Every row comes from one small tree of marks. The marks that hang from a mark follow it in brackets, in the order of their numbers. Every link used is in the known rows. Which tree was each row made from?
Known rows:
K740(K57 K409(K343(K315)) K704): -19  56  -1   8  15  16  42 -16 -19  36  36   6  22   9  12 -22 -25 -32
K315(K57 K740): -14  12  -3  23   8  11 -10 -51 -12 -29  28 -53   4   8 -16  12  14   5
K315(K409(K343) K740(K57 K704)): -49  92  23   3  13   3  33 -40   4 -37  58 -46  40  38  38  22   5 -21
K740(K57 K409 K704): -45  52   8  32  11  17  26 -16 -26  38  63  18   8   4   3 -15 -17 -27
K740(K704): -61  32  -3  31   9  15  27 -19  14  13  61 -15 -19  39 -13 -14 -25   9
K343(K315(K57 K740)):   6 -13 -11  35  13  14 -18 -36 -14 -15  13 -56  26  -6 -28  18   2  19
K704(K343(K57) K740): -14 -16 -40  34  12   1  -9 -20 -28  32  12  14   9  25 -39 -42 -28  24
K343(K57): -37   2 -39  29   7  24   5 -23 -27  17  15  -4 -14  29 -34 -37 -10  35
K704(K343(K315) K740):   8 -31 -14  35  26  12 -14   0  -1  37  14  14  20  17 -41 -32 -36  12
K704(K740(K57 K409)): -19  29 -14  23  15  28  -9  -8 -30  51  44  63  30   9  -5 -15  -7 -40
K409(K57 K343(K315(K740) K704)):  -1  19 -43 -20  26  -2  -7 -11  20 -31 -26 -30   0  36 -21  -8   2 -14
K315(K409): -47  26  -8  22  25  27  19 -14  -3 -10  35  -6  18  32   8 -18  18  12
K409(K57 K343(K315 K704)):   6  17 -50 -22  23  16   4  -4  17 -13 -25   2 -19  39 -27 -40 -10 -22
K315(K740): -39  15  -2  18  23  12  -1 -25   3  -7  29 -34  -2  27 -18   2   3  17
K740(K409 K704(K343)): -44  23   6  31  25  -9  45 -16 -19  32  42 -10  -1   1   3 -39 -16  -6
K704(K740): -34   9 -28  23  10  23  -6 -12  10  27  44  32   0  44 -22 -16 -18  -2
K315(K409(K343(K704))): -37  35 -27 -27  35  17  27  -6  41 -41   5 -25  -4  56  39 -20  48 -18
K343(K57 K315 K704(K740(K409))): -21 -35 -90  36  25   3 -24  25 -14  48  -9  30  41   9 -13 -17  17  10
K409(K343(K704(K740))): -22  15 -45 -23  22  11   2  -3  54  -5  19  14 -23  69  10 -23  11 -31
K704(K343(K57 K315(K409))):  -8 -22 -28  44  27  12   6 -11 -45   6 -11 -27  46  -2 -24 -38  -1  51

Write each row's tree:
-13  57   0 -21  19  29  36 -27 -28  20  23  26  -7  16  16 -41   5 -45 => K740(K57 K409(K343))
 18 -11   7  42  30  -1 -10 -40 -28 -40   3 -75  66 -23  -7  12  22  22 => K704(K343(K315(K57 K409 K740)))
-17  56  -7  -6  14   3  24 -59  -8 -64  24 -64  35  22  37  12  41 -10 => K315(K57 K409(K343) K740)
 16  -4 -29 -13  26   4 -15 -27  29 -50 -13 -76   5  18   1  14  30 -12 => K409(K343(K315(K57 K740) K704))
-16  41 -42 -34  20  12  13 -19  21 -23  -8   7 -44  51 -14 -42  -1 -37 => K409(K57 K343(K704))
-47  31 -52 -12  29  -8  10 -18  13 -56 -10 -62  25  44  32   4  57  14 => K315(K409(K343(K57 K704)) K740)
-16  43  -5 -31  38   6   7 -12   9 -17   6 -19   5  17  30  -2  44 -51 => K315(K740(K57 K409(K343(K704))))
-20  18 -11  24  15   2   4 -44 -37  -8  25 -33  24 -15  10   5  31 -12 => K315(K57 K740(K409))
-13  29  38  30  16  16  11 -27  -8  15  53 -13 -12  11 -29 -29 -42  -9 => K740(K57 K704(K343))
-33 -10 -49  42  22  -1   1  -9 -53  33  -6 -25  51 -13 -16  -5  11  39 => K343(K57 K315(K740(K409)))
-40  67 -11   6   6 -20  47 -59 -17 -18  45 -55  17   6  42   8  14 -29 => K315(K57 K740(K409(K343) K704))
  3 -12 -36  22  33  26 -35  25   0  42  12  47  40   3 -10  -5  11 -37 => K343(K315 K704(K740(K57 K409)))
 39 -34 -18  39  12  11 -26 -28 -19  18  13  -1  27  -6 -40 -22 -30  -1 => K704(K343(K315(K57)) K740)
-45  34 -55  23   7  -7  54 -16 -34  39  16 -10  20  14  11 -35 -19  15 => K740(K409(K343(K57 K315)) K704)
  9 -13   5  49   9   3   7 -38 -12   1  32 -49   7 -11 -32 -16 -38  11 => K740(K704(K343(K315(K57))))
-17  -7   6  43  23   4  18 -11   4  23  32 -31   0  10 -33 -30 -45  24 => K740(K704(K343(K315)))
-31  73 -28 -14  10  15  40 -38 -19 -26  13  16   8  44   9 -40   1 -23 => K315(K409(K57 K343))
-22  11 -37  21  35   2 -24   4   2 -37 -16 -30  52  15 -14  18  25   4 => K343(K315(K409(K57) K740) K704)
-33  42 -41 -11  14   5  34 -17  -7  34  29  47  10  39  26 -35   3 -34 => K704(K740(K409(K343)))
-35  44 -11  31  16 -16  38 -28 -45  31  27  17   4  -7 -17 -48 -37 -22 => K740(K409(K57) K704(K343))
 -5   5   6  54  17   1  17 -33 -20 -16  36 -55  49 -12  -2  -6 -11  14 => K740(K704(K343(K315(K57 K409))))
